Each row was made from one walk, in order. Every step used is in the known rows, and no mark comes twice. Write each row's walk.
Known rows
keza > vono: [-0.05  0.06  0.07  0.05 -0.04  0.17 -0.04 -0.09  0.24 -0.05 -0.03  0.13
 -0.07  0.01 -0.08  0.02  0.02 -0.01 -0.22 -0.14  0.07 -0.14  0.00  0.03
 -0.03]
rusi > sige > labuk > vono > kefe: [ 0.03  0.26 -0.07 -0.08 -0.13  0.06 -0.01 -0.02  0.09 -0.13 -0.20 -0.09
  0.10  0.00 -0.35  0.16  0.05 -0.02  0.05 -0.08 -0.01  0.11 -0.10  0.01
  0.10]
bobo > vono > keza > pirog: [-0.07 -0.28  0.01  0.09  0.04  0.18 -0.05 -0.10 -0.08 -0.03  0.30  0.23
 -0.16  0.04 -0.16 -0.16 -0.02  0.16  0.01 -0.10  0.03  0.28  0.10 -0.01
 -0.14]
bobo > vono > kefe: [-0.06 -0.32 -0.11 -0.06 -0.08  0.11  0.04  0.06  0.07  0.02 -0.07  0.17
 -0.03  0.07 -0.41  0.11  0.07  0.03  0.12 -0.08  0.09  0.23 -0.04  0.00
 -0.04]
rusi > sige > labuk > vono > gopizok > pirog > bobo: [ 0.15  0.32  0.01  0.02 -0.03 -0.20  0.01 -0.06  0.22 -0.25 -0.12 -0.15
 -0.02 -0.02 -0.06  0.06 -0.09 -0.04 -0.25 -0.02  0.03  0.07 -0.02  0.11
  0.06]
vono > keza > pirog: [-0.08 -0.10  0.03  0.07  0.05  0.07 -0.04 -0.11 -0.17 -0.03  0.30  0.04
 -0.12  0.02 -0.02 -0.13  0.00  0.14 -0.09 -0.13  0.00  0.26  0.11  0.00
 -0.08]
vono > gopizok: [-0.03 -0.04 -0.07 -0.09 -0.04  0.00  0.04 -0.02  0.17 -0.05 -0.14 -0.01
 -0.15  0.02 -0.09  0.04  0.02 -0.03  0.13 -0.09  0.02  0.15 -0.04 -0.04
  0.02]
kefe > vono > gopizok: [-0.01 -0.22 -0.08 -0.05 -0.07  0.18  0.02  0.07  0.22 -0.02 -0.26  0.08
 -0.21  0.10 -0.23  0.01  0.08 -0.08  0.04 -0.05 -0.08  0.23 -0.02 -0.19
  0.02]
keza > pirog > gopizok > vono > kefe > sige: [-0.02 -0.10 -0.07 -0.11 -0.17 -0.12  0.17  0.02  0.05  0.00 -0.45 -0.05
  0.02  0.02 -0.29 -0.10 -0.01 -0.05 -0.41 -0.05  0.14  0.04  0.03  0.08
  0.15]
kefe > pirog > labuk > vono: [ 0.04 -0.04  0.01  0.00 -0.03  0.20 -0.08 -0.03  0.17 -0.12  0.14  0.03
  0.09 -0.09 -0.20 -0.01 -0.08 -0.08  0.04 -0.14 -0.07 -0.01  0.05  0.15
  0.01]
labuk > vono > kefe: [-0.03  0.00 -0.10 -0.15 -0.11  0.14 -0.01 -0.09  0.06 -0.02 -0.05 -0.05
  0.06  0.04 -0.40  0.18  0.00  0.03  0.04 -0.20  0.05  0.10 -0.06 -0.02
  0.02]
gopizok > pirog > labuk > vono > kefe > sige > rusi: [ 0.09  0.01 -0.04 -0.11 -0.04  0.03 -0.01  0.04  0.22 -0.06 -0.28 -0.25
  0.19 -0.09 -0.21  0.03 -0.05 -0.08 -0.32 -0.03  0.06  0.15  0.03  0.18
  0.17]
pirog > bobo: [ 0.10 -0.09 -0.03 -0.03  0.03 -0.15  0.04  0.07  0.11 -0.03 -0.03  0.03
  0.02  0.00  0.16  0.05 -0.06  0.01 -0.27 -0.13  0.08  0.08 -0.04  0.03
 -0.04]
bobo > pirog > gopizok: [ 0.03 -0.38 -0.03  0.12 -0.08 -0.15  0.10  0.10  0.11 -0.14 -0.02  0.24
  0.04 -0.17 -0.03  0.04 -0.09 -0.11  0.04 -0.09  0.06  0.07 -0.13 -0.02
  0.05]
keza > pirog > labuk > vono: [ 0.03  0.07  0.06 -0.04 -0.06  0.19 -0.10 -0.14  0.12 -0.10  0.04  0.01
  0.05 -0.08 -0.18 -0.01 -0.18  0.06 -0.01 -0.29  0.07 -0.05  0.02  0.16
 -0.05]
gopizok > pirog > labuk > vono > kefe > sige: [-0.02  0.02 -0.07 -0.07 -0.16 -0.03  0.09  0.01  0.14 -0.10 -0.35 -0.11
  0.15  0.01 -0.32  0.02  0.00 -0.01 -0.36 -0.09  0.03  0.04  0.01  0.25
  0.11]
sige > labuk > vono > gopizok: [ 0.07  0.15 -0.06 -0.12 -0.07  0.13 -0.06 -0.11  0.35 -0.13 -0.30  0.06
 -0.11 -0.06 -0.20  0.11 -0.03 -0.02  0.20 -0.10 -0.04  0.12 -0.13 -0.06
  0.09]
gopizok > vono > kefe: [-0.06  0.10 -0.08 -0.14 -0.11  0.08  0.04 -0.04  0.00  0.08 -0.14 -0.12
 -0.06  0.02 -0.33  0.11  0.06  0.04  0.00 -0.02  0.05  0.04  0.05 -0.16
  0.07]
pirog > labuk > vono: [ 0.05  0.05  0.01 -0.07 -0.10  0.21 -0.08 -0.08  0.22 -0.08 -0.03  0.02
  0.08 -0.11 -0.11  0.06 -0.13  0.03  0.07 -0.21  0.00 -0.10 -0.02  0.10
 -0.03]
gopizok > pirog > bobo > vono > kefe: [-0.01 -0.28 -0.09 -0.03 -0.05 -0.04  0.06  0.04  0.09 -0.05 -0.01  0.10
 -0.02  0.07 -0.36  0.14  0.02  0.04 -0.11 -0.09  0.13  0.24 -0.02  0.06
 -0.04]
vono > labuk: [-0.02 -0.12 -0.06  0.05  0.02 -0.04  0.04  0.11  0.05 -0.02 -0.01  0.05
 -0.04  0.03  0.05  0.03  0.19  0.11  0.04  0.12 -0.10  0.08  0.01  0.02
 -0.06]
keza > pirog > bobo > vono > kefe > sige: [ 0.00 -0.31 -0.10 -0.05 -0.09 -0.09  0.13  0.12  0.10 -0.05 -0.37  0.16
  0.06  0.11 -0.29 -0.06  0.00  0.01 -0.44 -0.13  0.17  0.23 -0.02  0.19
  0.00]
pirog > gopizok > vono > kefe: [-0.03 -0.12 -0.09 -0.15 -0.16 -0.01  0.12 -0.01  0.08  0.05 -0.18 -0.07
 -0.07 -0.04 -0.30  0.10  0.01 -0.03 -0.01 -0.06  0.09  0.03 -0.02 -0.13
  0.12]
labuk > vono > gopizok: [ 0.03  0.06 -0.08 -0.15 -0.09  0.16 -0.04 -0.16  0.26 -0.09 -0.13  0.02
 -0.10  0.01 -0.25  0.07 -0.08 -0.02  0.17 -0.17  0.02  0.06 -0.05 -0.05
  0.00]
labuk > vono > keza > pirog > gopizok: [ 0.01 -0.35  0.00 -0.01 -0.07  0.02  0.05 -0.14  0.05 -0.08  0.17  0.13
 -0.10 -0.08 -0.08 -0.10 -0.15  0.01 -0.05 -0.21  0.07  0.14 -0.02  0.04
  0.00]

Which walk is each row?
[-0.08 -0.26 -0.03  0.05 -0.01 -0.01  0.06  0.22  0.02 -0.08  0.12 -0.04
  0.05 -0.07 -0.14  0.03  0.11 -0.10 -0.01 -0.12 -0.07  0.26  0.05  0.21
  0.09]
vono > kefe > pirog > labuk
[ 0.09 -0.24 -0.01  0.08  0.02 -0.02 -0.01 -0.01  0.17 -0.08  0.07  0.22
 -0.05  0.03 -0.16 -0.02 -0.10  0.03 -0.14  0.04  0.11  0.07  0.03  0.09
 -0.10]
gopizok > pirog > bobo > vono
[-0.04  0.13  0.02  0.03  0.01 -0.11  0.02 -0.13  0.04 -0.12  0.03 -0.17
 -0.13  0.02 -0.18  0.02 -0.01 -0.02 -0.03  0.07  0.00  0.06  0.07  0.07
  0.07]
vono > gopizok > pirog
[ 0.09  0.44  0.05  0.11 -0.04 -0.11  0.00  0.11  0.05 -0.17 -0.24 -0.07
  0.05 -0.06  0.07 -0.03  0.09 -0.07  0.03  0.19 -0.10  0.01 -0.07  0.05
  0.13]
rusi > sige > labuk
[-0.02 -0.42  0.01  0.03 -0.04 -0.07  0.10 -0.05 -0.01 -0.06  0.17  0.12
 -0.13 -0.07  0.02 -0.12 -0.08  0.00 -0.08 -0.16  0.06  0.19 -0.01  0.05
  0.01]
vono > keza > pirog > gopizok
[ 0.04 -0.01  0.04 -0.05 -0.09 -0.01  0.04 -0.13  0.04  0.02 -0.10 -0.02
 -0.13 -0.09 -0.15 -0.13 -0.15 -0.03 -0.09 -0.01  0.13 -0.16  0.08 -0.10
  0.07]
keza > pirog > gopizok > vono
[-0.07 -0.17  0.05  0.07 -0.01  0.07 -0.01  0.04 -0.01 -0.06  0.19  0.03
 -0.08 -0.10  0.09 -0.08 -0.01  0.14 -0.05 -0.25 -0.02  0.22  0.09  0.14
 -0.05]
vono > keza > pirog > labuk
[ 0.10 -0.05  0.00  0.01  0.05 -0.01 -0.05 -0.07  0.10 -0.12  0.07  0.11
 -0.06 -0.04  0.08  0.00 -0.08  0.13 -0.29 -0.23  0.03  0.27 -0.02  0.01
 -0.05]
sige > labuk > vono > keza > pirog > bobo
[ 0.00 -0.24 -0.05  0.02  0.06 -0.09  0.06  0.11  0.13 -0.10  0.11  0.05
  0.01  0.06 -0.13  0.07  0.07 -0.13 -0.41 -0.19  0.06  0.24  0.01  0.11
  0.02]
keza > vono > kefe > pirog > bobo
[ 0.04  0.15  0.05  0.00 -0.08  0.14 -0.09 -0.15  0.16 -0.13  0.07 -0.08
  0.06 -0.10 -0.18  0.05 -0.14  0.04 -0.02 -0.12 -0.01 -0.12  0.05  0.17
  0.00]
gopizok > pirog > labuk > vono
[ 0.09 -0.17 -0.09 -0.08 -0.07 -0.04  0.07  0.14  0.22 -0.03 -0.38 -0.07
  0.14 -0.14 -0.19  0.00 -0.04 -0.13 -0.27  0.05  0.11  0.17 -0.02 -0.05
  0.20]
bobo > pirog > gopizok > vono > kefe > sige > rusi
[ 0.07 -0.09 -0.02  0.02  0.01 -0.12  0.05  0.02  0.18 -0.11 -0.08 -0.06
 -0.12  0.06 -0.08  0.05 -0.02 -0.04 -0.35 -0.05  0.01  0.18  0.03 -0.01
  0.01]
kefe > vono > gopizok > pirog > bobo
[ 0.05  0.28  0.00  0.01 -0.05 -0.05 -0.01 -0.16  0.22 -0.19 -0.29 -0.12
 -0.05 -0.02 -0.27  0.01 -0.04 -0.03 -0.15  0.10 -0.05  0.03  0.00  0.12
  0.16]
kefe > sige > labuk > vono > gopizok > pirog
[ 0.10  0.06 -0.02 -0.05  0.00 -0.14  0.01 -0.13  0.20 -0.16  0.00 -0.10
 -0.05  0.01 -0.09  0.09 -0.13  0.00 -0.26 -0.13  0.08  0.08  0.01  0.08
  0.00]
labuk > vono > gopizok > pirog > bobo
[ 0.03 -0.13 -0.06 -0.02 -0.08 -0.02  0.09  0.05  0.17  0.01 -0.13  0.06
 -0.13 -0.06 -0.02 -0.03  0.10  0.06  0.03  0.18 -0.06 -0.09  0.03 -0.11
  0.02]
pirog > gopizok > vono > labuk
[ 0.08  0.03 -0.07 -0.05 -0.14 -0.14  0.13  0.14  0.24 -0.05 -0.69  0.05
  0.02 -0.10 -0.11  0.02  0.09 -0.07 -0.23  0.13 -0.03  0.09 -0.13  0.01
  0.29]
pirog > gopizok > vono > kefe > sige > labuk
[ 0.01 -0.32  0.04  0.01 -0.04 -0.16  0.10 -0.03 -0.01 -0.06  0.01  0.06
 -0.06 -0.06 -0.03 -0.11 -0.14 -0.08 -0.11 -0.16  0.15  0.04 -0.04  0.12
  0.04]
keza > pirog > gopizok
[ 0.08 -0.21 -0.03  0.05  0.11 -0.16  0.04  0.13  0.03 -0.08  0.17  0.03
  0.04  0.02  0.06 -0.04  0.00 -0.13 -0.30 -0.04 -0.01  0.19  0.04  0.10
  0.01]
kefe > pirog > bobo
[ 0.08  0.04  0.03  0.05  0.06 -0.23  0.03 -0.02  0.03 -0.10  0.08 -0.11
  0.01  0.00  0.07  0.04 -0.07  0.01 -0.37 -0.01  0.06  0.03  0.04  0.12
  0.00]
gopizok > pirog > bobo
[-0.06 -0.08 -0.01  0.08 -0.01  0.09  0.01  0.04  0.25 -0.07 -0.03  0.16
 -0.10  0.05 -0.01  0.04  0.20  0.09 -0.13  0.01 -0.05 -0.04  0.01  0.04
 -0.08]
keza > vono > labuk
[-0.07 -0.26  0.02  0.11  0.03  0.22 -0.05 -0.04 -0.13  0.00  0.21  0.11
 -0.17  0.08 -0.14 -0.15  0.05  0.10 -0.16 -0.09 -0.09  0.32  0.12 -0.12
 -0.08]
kefe > vono > keza > pirog
[ 0.06 -0.39 -0.10  0.06  0.02  0.00  0.03  0.16  0.23 -0.05 -0.03  0.32
 -0.07  0.05 -0.02  0.02  0.12  0.12  0.01  0.07 -0.01  0.16 -0.02  0.03
 -0.16]
pirog > bobo > vono > labuk
[-0.01 -0.01 -0.12 -0.13 -0.16  0.02  0.09  0.00  0.12 -0.04 -0.39 -0.02
  0.14  0.07 -0.32  0.02  0.01 -0.02 -0.31 -0.09  0.05  0.07 -0.04  0.12
  0.09]
labuk > vono > kefe > sige
[ 0.10 -0.34 -0.05  0.01  0.00  0.04  0.00  0.07  0.22 -0.03 -0.03  0.33
 -0.04  0.02 -0.09  0.00 -0.08  0.03 -0.05 -0.06  0.11  0.10 -0.03  0.02
 -0.13]
pirog > bobo > vono
[-0.06 -0.31  0.03  0.09 -0.02  0.16 -0.03  0.04  0.06 -0.06  0.19  0.19
 -0.11 -0.09 -0.01 -0.10 -0.02  0.15  0.04 -0.22  0.01  0.25  0.08  0.14
 -0.10]
bobo > vono > keza > pirog > labuk
[ 0.13  0.24 -0.02 -0.04 -0.08  0.10 -0.06 -0.07  0.27 -0.11 -0.43  0.10
  0.11 -0.07 -0.14  0.00 -0.05 -0.02 -0.12  0.03 -0.07 -0.05 -0.11  0.06
  0.13]
kefe > sige > labuk > vono
[-0.03 -0.37 -0.09 -0.06 -0.04 -0.01  0.05  0.05  0.05 -0.03 -0.04  0.18
 -0.03  0.08 -0.35  0.09 -0.01  0.06 -0.11 -0.24  0.19  0.31 -0.04  0.05
 -0.08]
keza > pirog > bobo > vono > kefe
[ 0.06  0.20 -0.03  0.05 -0.08  0.22 -0.08 -0.09  0.12 -0.14  0.11  0.05
 -0.04 -0.06 -0.03 -0.01  0.05  0.08  0.09  0.04 -0.19  0.16 -0.01 -0.11
  0.01]
rusi > sige > labuk > vono > keza
[-0.03 -0.51 -0.07  0.01 -0.03 -0.15  0.17  0.14  0.02 -0.07  0.09  0.04
  0.00 -0.04 -0.21 -0.01  0.04 -0.24 -0.05 -0.04  0.01  0.22 -0.05  0.11
  0.15]
vono > kefe > pirog > gopizok
[ 0.00 -0.36 -0.13 -0.08 -0.07  0.01  0.07  0.10  0.13 -0.01 -0.08  0.19
 -0.02  0.07 -0.30  0.15  0.03  0.04 -0.04 -0.17  0.14  0.27 -0.07  0.00
 -0.07]
pirog > bobo > vono > kefe
[ 0.06 -0.08  0.03  0.00  0.07 -0.18  0.01 -0.01 -0.03 -0.07  0.04  0.01
 -0.01  0.03  0.08 -0.03 -0.12  0.05 -0.36 -0.24  0.17  0.13  0.01  0.10
 -0.07]
keza > pirog > bobo
